Known rows, with every step that occurs:
K -> R -> Z -> Q: [-0.402, -2.113, -2.028,  1.879,  0.708,  1.394,  3.258,  3.165,  0.668,
  0.156,  0.050,  0.252,  0.064,  1.282,  3.813, -1.168,  0.589, -0.589,
 -0.767,  3.533]
S -> Z: [ 0.345,  0.708,  0.390,  1.447,  0.041,  1.586,  5.526,  0.230,  0.026,
  0.776,  4.377,  0.192,  0.416,  0.610, -0.585, -0.254, -0.546, -1.102,
 -1.546,  0.670]
R -> Z -> Q -> U: [ 0.073, -1.899, -0.158,  0.572,  2.494, -0.111,  1.593,  0.603, -0.135,
 -0.500, -1.761,  1.413,  1.412,  0.760,  3.048, -0.014,  0.069,  3.100,
  2.571, -1.744]
E -> S -> Z -> Q: [-3.069,  0.644, -0.695, -0.210,  0.678, -1.382,  7.540, -1.595, -0.889,
  1.269, -1.533, -1.373,  0.211,  0.893, -0.437, -1.635, -0.309,  0.249,
 -2.374,  0.243]
K -> S -> R: [ 0.066,  2.125, -1.495, -0.468, -1.212,  6.240,  3.618, -0.888,  0.502,
  1.285,  5.293,  0.857, -0.839,  0.498,  1.087, -1.126,  0.866, -1.756,
 -0.711,  2.031]
U -> S -> R -> Z: [-2.039,  0.878,  0.703, -1.978, -0.828,  0.862, -2.305,  0.818,  2.223,
 -0.254, -0.467,  1.722, -1.188,  1.250, -0.171,  1.884,  0.757, -1.764,
  1.392, -1.978]
U -> R -> Z -> Q: [-0.228, -3.063, -0.531,  1.570,  1.175,  3.019, -2.274,  2.997,  1.283,
  0.930,  2.323,  1.230, -0.063,  2.194,  2.772,  0.438, -0.018, -0.416,
 -0.176, -1.965]
Q -> U: [ 2.862,  0.870,  0.083,  0.569,  1.023,  1.849,  1.241,  0.210, -1.033,
 -0.323,  1.410,  1.376,  1.499,  0.438,  0.778, -0.058, -0.477,  1.799,
  1.951, -0.993]
U -> R: [ 2.611, -0.311, -0.486,  1.707, -0.589,  5.866, -2.626,  2.344,  0.367,
  0.839,  4.782,  0.996,  0.048,  1.733,  0.470,  0.354, -0.650, -1.591,
 -1.345, -1.358]
K -> R -> U -> S -> Q: [ 0.995,  0.754, -0.872, -0.073, -1.272, -3.199, -2.463,  0.075,  0.214,
 -2.164, -1.089, -2.251, -1.428, -1.837, -0.108, -0.402,  0.437, -0.443,
 -0.568,  6.332]
E -> S -> Z -> Q -> U -> R: [-2.589, -1.224, -0.667,  0.477, -0.172, -3.625,  2.193, -0.553, -0.190,
  0.929, -1.557, -1.977,  0.431,  0.014, -0.811,  0.068, -1.686,  0.720,
 -0.846, -1.548]
Q -> U -> S: [ 2.602,  0.709,  0.623, -2.780,  0.297,  0.171, -2.917, -0.088, -1.295,
 -1.469, -1.658,  1.517,  0.475,  0.408, -0.596,  1.005, -0.325,  1.661,
  2.919, -0.390]
E -> S -> Q -> U -> R: [ 0.673, -0.736, -0.058,  1.483, -0.666, -0.199, -1.416, -1.373,  1.674,
 -0.770, -4.481, -1.786,  0.602, -0.208, -2.016,  0.537, -0.199,  0.195,
 -1.316, -2.582]
E -> S: [-0.477,  2.228, -0.426, -1.511, -0.452,  3.802,  3.406, -1.159, -0.624,
  0.384, -1.480,  0.788,  0.390,  2.168, -0.597, -0.702,  0.472, -1.569,
 -1.676, -2.686]
U -> R -> Z: [ 1.001, -2.120,  0.063,  0.646, -0.295,  5.915, -3.390,  2.963,  1.916,
  0.484,  3.861,  2.239, -0.263,  2.399,  1.144,  1.329,  0.184, -2.461,
 -0.934, -4.547]
E -> S -> Z: [-2.456,  1.958,  0.057, -0.878, -0.786,  0.456,  6.392, -1.732, -0.708,
  1.156,  0.415, -0.503, -0.231,  1.180, -2.067, -0.472, -0.157, -1.910,
 -3.087, -2.621]
Q -> U -> R: [ 2.995, -0.881, -0.069,  0.822, -0.107,  2.697, -3.130,  1.462,  0.484,
  0.285,  2.343,  1.081,  0.895,  0.663,  0.315,  1.027, -1.212,  0.296,
  0.742, -2.301]
E -> S -> Z -> U -> R: [-1.789,  0.284,  0.631,  1.032, -2.247, -1.131, -1.157, -0.298, -0.861,
  2.088,  0.879, -1.762, -0.478, -0.406, -3.734, -0.267, -1.316, -2.609,
 -4.452, -2.021]
Z -> U: [ 2.729,  1.151,  0.710,  1.681,  0.587,  1.910, -0.824,  0.339, -2.284,
  0.932,  2.141,  0.313,  1.011, -0.150, -0.399, -1.415, -0.103,  0.159,
 -1.205,  1.778]

Rows:
[ 3.793, -1.730,  0.293,  3.520,  0.214,  1.483, -2.969, -0.098,  1.988,
 -1.131, -0.125, -1.053,  1.031, -0.936, -0.309,  0.726, -0.814,  0.668,
  0.189,  0.473] => S -> Q -> U -> R
[ 2.155, -2.162, -0.866,  1.974,  1.302,  0.491, -2.231,  2.029, -0.051,
  0.554,  0.769,  0.035,  1.395,  0.265,  1.980, -0.127, -1.208,  2.034,
  1.497,  0.372] => Z -> Q -> U -> R
[-5.119,  0.384, -0.893, -0.541,  0.506, -4.834,  3.537, -1.364,  1.448,
  0.431, -6.480, -0.686,  0.739,  0.137,  1.251,  0.215,  0.490,  1.144,
  2.158, -3.544] => E -> S -> R -> Z -> Q -> U
[-2.175,  0.534,  0.399, -2.320,  0.913, -7.007,  0.400,  0.376, -2.242,
  0.359,  2.375, -1.553, -0.866, -1.350,  0.362, -0.007, -0.896,  1.495,
  0.524,  2.227] => R -> U -> S -> Z -> Q
[-4.256,  3.893, -0.541, -1.941, -1.617, -2.786,  1.913, -1.068,  0.251,
  1.214,  0.141, -1.545, -0.491, -0.502, -0.714, -0.467,  0.511, -1.215,
 -0.275, -2.600] => E -> S -> R -> U
[-0.365, -2.063, -1.268, -1.363,  0.304, -2.667, -1.280,  1.838, -0.357,
 -1.999, -5.173,  0.930, -0.145,  0.239,  2.025,  0.673,  0.077,  1.520,
  2.181,  2.368] => K -> R -> Z -> Q -> U -> S
[ 3.252, -0.502, -0.682,  0.902,  0.366,  4.143,  3.405, -3.108, -0.002,
 -1.320,  0.291, -0.305,  0.489, -0.837,  0.050, -1.167,  0.951,  2.079,
  0.051,  1.886] => K -> S -> Q -> U
[ 0.978, -0.426,  1.019,  0.788,  0.629,  1.770, -1.932,  0.835, -0.865,
  0.770,  1.383,  1.140,  0.440,  0.526, -0.084, -0.216,  0.515, -1.049,
 -0.794, -1.521] => R -> Z -> U
[ 0.790,  0.866,  0.137,  0.374,  0.172, -0.963,  3.578, -3.601,  0.864,
 -1.399, -6.117, -1.604,  0.964, -0.618, -1.708, -0.559,  0.564,  1.349,
 -0.372, -1.050] => E -> S -> Q -> U
[ 0.669,  0.107,  1.146, -2.342, -0.230, -3.206,  0.143, -0.333, -0.527,
 -0.872,  0.134,  0.358,  0.157, -0.640, -1.791,  1.416, -1.251,  1.042,
  2.046, -0.272] => Q -> U -> S -> Z
[-2.376, -0.688, -1.355, -0.515,  0.516,  1.311,  3.499, -0.717,  1.169,
  0.605,  0.437,  1.122,  0.139, -0.301,  3.339, -0.258,  1.080,  1.981,
  2.398,  0.117] => K -> S -> R -> Z -> Q -> U
[-4.290,  2.046,  0.534, -0.071, -1.528, -1.445,  0.272, -0.804,  0.512,
  1.422, -3.793, -0.478, -0.125, -0.057, -1.880, -0.276,  1.052, -2.367,
 -1.608, -2.876] => E -> S -> R -> Z -> U
[ 1.589, -1.200,  2.118,  0.534,  0.513, -1.734, -4.996, -1.125,  0.097,
 -1.544, -4.016, -0.648, -0.674, -1.063, -1.740,  0.310,  1.190,  0.199,
 -0.608,  0.482] => R -> Z -> U -> S -> Q
[ 3.288, -0.257,  0.430,  2.668,  1.568,  0.266,  2.059, -1.735,  0.940,
 -1.749, -2.064, -0.633,  1.446, -1.156, -0.155, -0.424,  0.153,  2.301,
  1.188,  1.110] => S -> Q -> U
[-0.305, -1.795, -0.330,  0.820,  2.304,  2.353,  2.340,  1.515,  0.033,
  0.460,  0.417,  1.339,  0.506,  1.732,  3.044, -0.617,  0.628,  0.744,
  0.587, -1.040] => R -> Z -> Q
[-1.385,  1.358,  1.192, -3.284, -0.690, -3.475, -0.699,  0.022, -1.469,
 -0.154,  3.309, -0.899, -1.314, -0.866, -1.531,  0.899, -0.704, -0.169,
 -0.257,  0.175] => R -> U -> S -> Z
[ 0.079,  2.409,  0.686, -0.122, -1.163, -3.130, -4.958, -0.072, -0.822,
  0.848, -0.866, -0.153, -0.513, -1.367, -1.845,  0.067, -0.034, -0.936,
  0.980,  2.743] => Z -> U -> S -> R
[-1.281,  0.502,  0.006, -0.347, -1.327,  3.930,  0.155, -0.680, -0.381,
  1.426,  2.872,  0.630, -0.757, -0.592,  0.367, -0.775,  1.322, -1.911,
 -1.069, -0.282] => K -> S -> R -> Z -> U
[ 0.278,  0.355, -0.671, -0.867, -0.965,  6.681,  6.185, -1.154, -0.753,
  1.177,  6.878,  0.597, -0.638,  0.788, -0.330, -1.006,  0.233, -1.271,
 -2.524,  0.921] => K -> S -> Z
[ 1.623, -1.393,  0.186,  1.704, -1.163, -2.505, -4.065,  0.157,  0.925,
 -2.110, -4.512, -1.526, -0.839, -1.397, -1.227, -0.377,  0.992, -1.349,
 -2.206,  5.238] => K -> R -> Z -> U -> S -> Q
[-1.557,  0.413,  0.570, -2.034, -0.707, -2.548, -2.963, -0.290,  1.856,
 -1.075, -2.978,  1.610, -0.303,  0.033, -0.294,  2.457,  0.412,  0.200,
  3.785, -3.048] => Q -> U -> S -> R -> Z
[ 1.144,  0.714,  1.078,  2.213,  0.188, -0.740,  1.671,  0.084, -1.481,
  1.663,  3.610, -0.750,  0.556, -1.167, -1.816, -1.067, -0.999, -0.844,
 -2.362,  2.079] => S -> Z -> U
[-1.083,  0.819,  0.775,  2.172, -0.333, -0.816, -1.234,  0.857,  0.943,
  1.579,  0.767,  0.372,  0.143, -0.853, -0.135, -0.072,  0.407, -1.333,
  0.052,  0.060] => S -> R -> Z -> U
[-2.816, -0.322, -0.079, -0.803,  0.532, -1.800, -1.404,  0.956,  1.564,
 -0.067, -2.396,  0.789, -0.905,  0.711,  1.705,  0.726,  0.652, -0.087,
  2.278,  0.473] => U -> S -> R -> Z -> Q
[-0.218, -1.669,  0.421, -2.852,  1.969, -2.645, -2.585,  0.573, -0.806,
 -1.262, -4.492,  1.820,  0.257,  0.732,  1.878,  1.030,  0.252,  2.915,
  3.623, -1.892] => R -> Z -> Q -> U -> S
[ 0.502,  1.413, -1.118, -2.545, -1.733, -1.471, -2.959,  1.678, -1.247,
 -0.612,  1.851, -0.248, -1.464, -0.686,  0.418, -0.032, -0.267, -1.209,
 -0.233,  3.780] => K -> R -> U -> S
[ 1.009, -2.405,  0.416,  0.050, -0.177,  3.407, -3.929,  2.083,  1.352,
 -0.335,  1.399,  2.045,  0.739,  1.378,  0.928,  1.962, -0.501,  0.076,
  0.837, -5.695] => Q -> U -> R -> Z
[ 3.125,  0.491,  1.554,  1.722,  0.566, -2.573, -4.410, -1.414, -1.155,
 -1.277, -3.117, -1.314, -0.151, -1.851, -2.669, -1.000,  0.419,  0.453,
 -0.947,  4.066] => Z -> U -> S -> Q
[ 0.101, -1.183, -1.236, -0.127,  0.980,  0.326,  6.559, -1.542, -1.887,
  0.906,  2.701, -0.276,  0.595, -0.820,  1.374, -1.450, -0.610,  2.617,
  0.000,  3.066] => K -> S -> Z -> Q -> U
[ 1.186,  0.990,  0.880, -1.215,  0.446, -2.392, -3.519, -1.129, -0.525,
 -1.709, -0.139, -1.580, -0.893, -1.458, -0.933,  0.230,  0.271,  1.016,
  0.386,  1.406] => R -> U -> S -> Q
[-1.440,  1.259, -0.470, -2.120, -2.272, -4.263,  0.694,  1.530, -1.243,
 -0.321,  3.472, -1.668, -1.695, -1.189, -0.591,  0.271, -0.819, -1.192,
 -1.192,  5.149] => K -> R -> U -> S -> Z
[ 2.655,  0.090,  0.663,  0.283,  0.530,  0.956, -1.214, -1.685,  0.803,
 -1.916, -2.714, -0.124, -0.559,  0.084, -1.439, -0.037,  0.678,  0.040,
 -0.314,  2.057] => U -> S -> Q
